Each row was made from one path, in order. Every step used is in the known rows, and no mark comes twice. Write each row's path.
(in the rows, 128 means zero)
Known rows:
zigasa, vupaf, gava, kozek, sukod, bepad, rugad, kunid: [149 119 130 178  87 105 139 108 132 156 148 163 147  67 146 158 128 165
 123  91  59 122  92 119 154 134 136 138 132 133 148 188 115 179 181 157
  89 135 146 141  84  77 126 125  88  77]
bilo, kunid: [130 132 123 115 175 136 141  85 107 116 117 113 109 156 167 139 115 140
 144 180 162 151 131 154 118  89 124 145 160 131 110 107  76 100 103  93
 117  89 108 135 187 157 128 140 200 143]
kozek, sukod, bepad: [145 170 142  97 138 137 151 121 131 144 144  65 140 109 154 132 108 140
 168 152 110 117  99  80 158 142 127 100 165 149 134 110 131 106  94 104
 154 114 148 129  74 165 147 153 118 157]
sukod, bepad, rugad, kozek, gava, vupaf, vavile: [139 125 142 177 125 134 122 141 132 194 152 213 139  91 122  91 145 149
 132  87 134 137 112 117 157 139  87 153 135 175 179 104 169 137 122 143
 153 144 162 166  77 134 113 107  93 117]
rugad, kozek, sukod, bepad: [135 144  84  75 152 153 133 130 123 132 131  93 120 128  83 120 104 129
 149 157 123 144  87  88 154 110 133 110 145 140 145  99 150 134 107 151
 149 142 141 108  72 165 115 119 129 179]
kozek, sukod, bepad, rugad: [159 157 152  99 141 145 162 129 140 137 144  93 136  68 151 121 102 155
 169 120 106 111  85  83 140 165 133 130 186 155 173 113 125 110  88 108
 147 123 148 145  84 154 154 143 103 156]
sikug, kunid, rugad, kozek, gava: [113 139 125 110 148 149 129 168 111 105  89  66 153 174  90 136 134 121
 150 166 166 146 176 155 104 115 121 133 115 129 101  66 125 124 106 131
 134 130  54  89 174 141  88 124 165 165]
kunid, rugad, kozek, sukod, bepad: [117 137 109  77 148 150 128 194 127 113 135  79 141 149  63 127 101 124
 166 156 135 135 104  97 132 149 143 101  79 132 110  75 128 117  88 132
 151 151 131 113  70 159 105 116 145 186]
zigasa, vupaf, gava, kozek, sukod, bepad, rugad: [144 129 128 185  80 117 144 111 126 167 120 162 157  67 155 156 130 162
 121  85  68 116 120 116 150 156 124 132 144 140 155 192 156 169 185 160
  95 164 160 138  98  75 135 131  82  74]
bilo, kunid, rugad, kozek, sukod, bepad: [113 124 109  78 164 113 134 150  93  97 124  69 164 156  83 132  92 150
 172 183 148 152  89 111 134 106 141 137 110 136 102  81  71  82  84 117
 139 124 123 113 106 188 100 107 198 158]
zigasa, bepad: [137 115 142 151 101 179 148 107 144 120 128 115 129 136 166  78 105 124
 115  99 126 126 129 136 173 135 127 120 131 131 134 106 146 153 104  94
 157 141 127 108 159 146 147 128 134 171]
vupaf, gava, kozek, sukod, bepad, rugad, kunid, sikug: [106 132 165 165 128 106 108  94 120 121 173  57 125  55 149 182 146 155
 128 138  74 120 102 120 140 118 152 137 145 116 110 198  87 170 172 149
 134 106 140 141 104 119 154 118 100  90]
bepad, sukod: [156 168 133  82 133 151 113 124 145 138 114  92  91 128 160 113 125  99
 145 105 143  83 158 140 133 182 132  86 127 116 104 122 128 121 102 113
 117 126 113 171 176 126 136 153 108 178]
sukod, bepad, zigasa, vupaf: [196 151 127 165  86  76 131 106 136 155 142 189 164 205 170 106 102 131
 154  86 132  90  98 136 169 136  99 164 156 143 176 126 156  99  87 118
 131 129 135 168  87 113 146 145  88 124]
rugad, kozek, sukod, bepad, zigasa: [148 144  82  72 142 115 130 136 131 132 121  94 122 167  78 120 103 125
 159 139 114 119  85  96 135 112 142 122 149 129 165 107 151 104  96 150
 149 139 143 118  85 157 119 117 102 169]
kozek, sukod, bepad, zigasa: [164 169 145  94 128  98 142 123 139 145 138  72 149 167 146 121 101 134
 170 119 101  94  89  89 138 146 132 121 167 129 162 122 123  65  83 108
 147 113 147 142  82 161 153 149  89 145]
vavile, vupaf, zigasa: [ 78  96 146 125  75 112 145 102 125 131 111 176  76  73 177 120 153  96
  18  84 164 159 160 133  96 156  87  94 128 125 119 166 153 153 155 115
 100 101 124 109 163  69 166 151 131  39]
bilo, kunid, rugad, kozek, sukod: [109 113 104  57 176 127 138 163 102 101 109  68 131 157  84 137  99 146
 175 190 149 155 112 120 101 107 156 128 103 117  95  85  67  85  98 117
 125 127 115 100 142 172  90 111 198 162]
bilo, kunid, rugad, kozek, gava, vupaf, zigasa, bepad: [ 80  89 135 135 134  97 109 154 100  96 107 140 162 139  81 105 129 143
 126 137 144 158 133 122 122  96 118 126  75 127 113 108 104  85 140 122
 137 141 136  95 151 183 104 101 177 100]
kozek, sukod: [137 155 137  69 158 168 148 124 145 146 119  74 102 123 155 141 117 130
 155 159 108 123 125  93 103 139 156  87 151 126 123 114 117 102 122 102
 121 116 133 116 137 146 138 157 132 159]
vupaf, zigasa, bepad: [108 108 156 150  87 128 143 102 140  90 121 134 133  84 159  92 136 106
  81  60 141 153 154 139 152 138 121 102 118 127 145 187 160 149 129  99
 147 155 145 116 157 142 179 138 120 110]
vavile, vupaf, zigasa, bepad: [ 80  70 162 135  44 119 139  99 124 119 111 162 100  70 176  86 138 101
   8  51 153 154 147 131 125 160  71 100 122 124 139 159 159 160 156 101
 122 119 130  88 162  97 163 141 130  41]
kunid, rugad: [120 141 151 115 145 164 137 179 140 112 130 102 116 160 131 132 112 111
 142 156 161 126 155 141 110 166 143 109  71 129  85  87 116 119  93 102
 130 132 117 137 144 129 126 143 155 173]
kozek, rugad: [140 146 114 121 146 171 127  96 145  95 135 192 113  95 148 128 149 112
 133 157 139 122 156 130 108 136 143 136 166 129 100 153 117 117 118 100
 121 122 126 123 142 131 144 138 137 161]
sukod, bepad, zigasa, vupaf, gava: [175 144 116 192  76  60 131 104 124 161 142 180 166 184 164 123 108 131
 134  86 118  94 106 140 181 133  99 157 145 143 159 172 164 109 103 135
 127 139 143 150  92 102 140 141  76 119]
sukod, bepad, rugad, kozek, gava: [157 132 133 151 136 148 142 133 140 134 138 158 135  89 105 103 116 151
 146 109 132 114  86 123 158 139 103 177 180 160 193  89 169 150  82 149
 160 131 147 164  80 153 138 112 111 160]
gava, kozek: [127 174 152 130 159 158 129 106 146 112 126  81 113 130 163 147 137 133
 107 144 121 117 170 140 129 135 136 118 123  89 117 111 124 169 169 136
 130 109 128 172 165 107 163 137 132 106]
kozek, rugad, kunid, bilo: [141 117 118 102 148 159  94 102 132  75 181 183 109 100 128 140 161 113
 146 171 153 139 113 145  93  94 170 149 149 116  86 136  37 135 134  94
 121  79 106 126 125 150 122 122 202 153]
sikug, kunid, rugad, kozek, sukod: [117 142 107  65 150 149 142 170 110 100 102  40 148 158  88 136 119 123
 163 172 158 150 153 137 107 119 141 119 108 130  99  86 107 125 104 115
 132 139  43  73 166 139  88 131 163 165]
sikug, kunid, rugad, kozek, sukod, bepad: [120 152 107  85 139 133 142 164 106  99 115  39 177 152  87 135 111 129
 166 168 162 143 129 135 134 128 123 127 117 138 108  86 113 116  85 117
 150 137  55  77 123 152  99 131 154 164]
rugad, kozek: [128 127  70  96 167 175 131 135 134 121 117 139  74 152  93 124 120 108
 126 158 149 154 130 147 123  95 136 124 119 123 125  97 154 162 113 149
 133 145 116 119 147 122 111 111 156 185]
vavile, vupaf, gava, kozek: [ 76 111 132 165  92 122 136 101 117 150 118 114  87  84 177 154 159 105
  16 125 118 139 157 146 113 157  83 107 122 104  90 176 149 186 200 148
  99  99 129 104 168  45 151 141 120  30]

Which path is each row?
[ 74  50 158 144  53 119 139 123 116 127  97 187 104  44 124  80 146 119
   8  36 125 148 135 119  98 152  82 124 144 123 180 147 183 166 161 140
 108 139 145  89 157 103 156 121 107  37] -> vavile, vupaf, zigasa, bepad, rugad, kozek, gava
[188 139 139 176  80  72 131 105 132 197 143 204 174 206 174  93 118 124
 142  63 134 106 118 142 172 137 100 141 134 143 171 133 164 106 102 112
 124 135 143 174  88  96 128 147  91 120] -> sukod, bepad, zigasa, vupaf, vavile
[123 110 153 114 163 109  97  64  96 100 118 106 106 170 181 143 118 135
 169 193 171 156 142 172 108  59 138 159 174 126 100  99  62  89 106  80
 132  89 109 138 220 155 126 137 215 136] -> bilo, kunid, sikug
[124 147 138 111 140 143 144 158 116 100 111  61 151 169 143 140 124 117
 148 166 183 141 176 170 115 143 119 138 117 131  88  92 104 127  94  90
 131 121  30 103 198 128 110 149 169 154] -> sikug, kunid, rugad
[ 96 148 116 189 140 143 111  86 120 105 132 108 124  70 149 181 171 121
  83 155  88 121 170 140 127 130 140 118 133 104  69 233 132 176 192 148
 114 129 142 126 146  96 149 128 103  92] -> vupaf, gava, kozek, rugad
[161 144 156  95 144 142 158 130 142 136 175  99 130  69 138 122 106 155
 172 127 106 118  56  79 134 142 141 135 168 161 165 112  85 123  81 106
 142  96 129 144  68 165 140 137 110 153] -> kozek, sukod, bepad, rugad, kunid
[108 110 188 186 106 127 118 124 148 154 110 206 124  76 149  97 163 141
 103  68 108 115 181 114 120 137  94 121 125 154 170 132 164 101 174 130
 132 139 161 133 151 136 147 125  81  62] -> kozek, gava, vupaf, zigasa, bepad, rugad
[156 133 116 136 135 152 144 130 133 122 156 165 126  90 120 102 101 149
 143 117 150 125  81 131 165 144 110 182 171 166 185 112 153 159  80 136
 158 139 136 164  82 145 142 109 117 167] -> sukod, bepad, rugad, kozek
[101 129 117 169 138 129  94  95 107  92 161 106 122  75 131 187 179 117
  97 166 104 131 148 149 119 109 159 133 125  89  57 219  79 182 204 150
 120 107 128 126 137 109 139 116 149  93] -> vupaf, gava, kozek, rugad, kunid, bilo
[139 121 139 114 144 144  83  78 147  81 179 183 100 100 144 142 146 115
 154 171 148 132 127 152  95  74 177 154 149 134  87 145  45 127 117  89
 125  75 107 132 136 145 127 121 159 148] -> kozek, rugad, kunid, sikug
[104  94 119 150  99 133 124 129 144 130 138 236 101  62 120  85 142 125
  83  62 135 145 143 134 144 138  94 126  87 151 162 177 152 139 182 126
 148 169 142 110 145 116 142  96  85  57] -> gava, vupaf, zigasa, bepad, rugad, kozek
[105  87 195 172 100 114  92 136 133 135 144 205 126  85 135 103 184 134
 112  79 120 128 146 128 112 110 114 137 116 138 155 113 113 111 185 121
 140 113 145 131 140 149 130 125 128  63] -> kozek, gava, vupaf, zigasa, bepad, rugad, kunid, bilo
[110 111 103  87 175 133 133 149  94  93 115  96 128 175  87 130 107 132
 153 187 172 160 119 140 108 101 144 139  96 123  96  84  76 101  94 117
 125 121 104 113 158 164  95 111 214 165] -> bilo, kunid, rugad, kozek
[100 113 124 104 176 128 121 158 102 105 100  94 145 175  82 129 125 146
 159 184 156 148 130 137  97  97 138 145 101 119  97  66  84  90 102 133
 118 117 119 118 155 179  90 115 201 161] -> bilo, kunid, rugad, kozek, gava
[ 97 123 123 128 153 156 108 205 142 137 124 148 120 166  62 130 139 122
 142 155 141 129 159 124 104 128 128 108  47 129  95  55 151 109 137 152
 135 148 130 117 124 137  86 113 135 147] -> kunid, rugad, kozek, gava, vupaf
[145 107 136  92 151 146 109 121 122 110 181 125  79 151 144 138 146 110
 144 167 173 153  99 160 113  82 163 143 121 113  96  90  35 156 126  97
 128  63  89 142 147 138 109 132 230 165] -> rugad, kunid, bilo
[111 155 140 169 132 126 143 111 121 135 144  51 142  46 149 175 145 147
 112 127  67 116 122 112 142 159 133 120 148 120 125 205 140 166 166 157
 135 135 155 140 110 103 163 128  73  86] -> vupaf, gava, kozek, sukod, bepad, rugad
[122 123 110 124 165 167 116 142 140 135  94 132  90 153  83 127 143 118
 130 154 126 136 146 129 112  90 130 117 137 123 138  71 173 140 126 167
 125 136 139 123 141 147 101 123 138 180] -> rugad, kozek, gava
[110 125 101  95 153 170 127 198 138  99 123 115 102 165  70 127 111 106
 141 155 163 143 143 135 113 141 145 118  63 121  95  75 135 140 102 137
 135 156 117 123 133 129 101 111 161 191] -> kunid, rugad, kozek
[173 158 119 198  77  61 114  93 128 132 142 185 196 153 150 136 133 140
 129  90 100  77 112 136 173 143 109 162 155 119 151 201 158 113 141 143
 121 143 153 161  75 107 159 129  57  84] -> sukod, bepad, zigasa, vupaf, gava, kozek, rugad
[ 77 105 128 120 156  98 113 154 106 103 104 138 142 147  81 130 144 135
 136 158 151 160 146 124  97 102 120 132  76 131  99 109  94  81 143 136
 116 129 127 112 145 165  97 107 180  99] -> bilo, kunid, rugad, kozek, gava, vupaf, zigasa
[160 120  86  96 114 108 131 131 128 187 117 158 148 175  90 106 120 124
 150 100 106 135  93  97 135 116 137 107 120 126 162 116 170 111 125 157
 119 163 152 121  66 120  94 114 100 148] -> rugad, kozek, sukod, bepad, zigasa, vupaf, vavile
[178 107 132 149  93  81 131 119 144 214 107 223 132 231 177  97 138 105
 125  59 121 108 157 163 107 135 132 127 120 105 163 140 161  96 137 117
  72 153 130 161 169  61 103 152  86 114] -> bepad, zigasa, vupaf, vavile
[ 95 150 124 187 143 139 128  97 123 128 126  74 107 102 163 183 157 116
  84 151 101 126 168 149 142 136 126 109 116 102  81 202 143 185 190 153
 121 129 140 131 165  82 147 138 106  98] -> vupaf, gava, kozek
[123 116  92 116 104  97 124 193 119 134 123 121 164 180  56 135 107 127
 158 121 102 117 109 103 130 148 146 110  73 122 123 142 148 107 116 154
 125 182 138 100  74 116  95 111  98 148] -> kunid, rugad, kozek, sukod, bepad, zigasa, vupaf, gava
[146 124  64 111 112  98 124 127 114 150 117 135 139 159  78 130 109 128
 140 121  86 120  82 105 148 109 135 118 138 125 159 154 164 121 126 168
 119 169 150  97  74 123 105 116  86 143] -> rugad, kozek, sukod, bepad, zigasa, vupaf, gava
[116  97 130 135 146 143 126 153 142 140 108 221  84  62  88 116 151 140
 112  82 119 135 147 129  86 133 116 155 140 145 194 128 165 139 150 164
 119 158 145 142 151 122 128  99  93  99] -> bepad, rugad, kozek, gava, vupaf, zigasa
[134 189 159 117 148 137 133 106 148 120 141  27 160  96 153 150 122 161
 136 140  95 107 125  84 152 142 130  99 142 102 137 107 123 142 162 135
 150 111 148 160  90 142 169 138 110 102] -> gava, kozek, sukod, bepad
[164 119 107 166  89  78 126 118 134 172  99 195 119 213 167 135 126 104
 119  84 100  97 151 161 120 130 133 144 134 116 148 190 159 107 140 134
  79 152 127 138 166  62 125 137  70 108] -> bepad, zigasa, vupaf, gava
[137 155 142 126 158 154 108  93 158  78 163 129 130  84 133 153 153 136
 112 156 111 114 135 127 109 114 166 135 129  92 103 139  57 172 175 130
 116  82 124 162 122 129 149 121 132 101] -> gava, kozek, rugad, kunid
[175 163 139 148 115  82 138 107 133 131 149 126 152 201 164 104 102 120
 144 112 152  87 106 133 163 139 106 161 158 136 160 121 148  99  71 111
 158 106 134 173  98 137 162 141  97 148] -> sukod, bepad, zigasa
[ 80  98 120 160  84 130 140 102 109 168 113 149  68  88 181 149 151  95
  26 126 136 144 152 148 111 142  85 114 129 134  84 169 156 171 158 126
 100  98 123  88 169  55 137 140 128  69] -> vavile, vupaf, gava
[107 119 132 119 159 165 113 199 138 117 106 106 120 166  63 131 125 117
 146 155 143 136 151 121 105 130 146 111  71 121 106  55 155 119 109 147
 132 148 133 121 120 148  95 117 150 184] -> kunid, rugad, kozek, gava
[157 127 120 147  93  71 123 117 137 167 100 140 138 191 154 149 131 126
 125  81  64  85 141 133 109 137 149 128 137  87 155 195 148  99 170 154
  78 155 139 135 150  65 131 143  54  82] -> bepad, zigasa, vupaf, gava, kozek, sukod
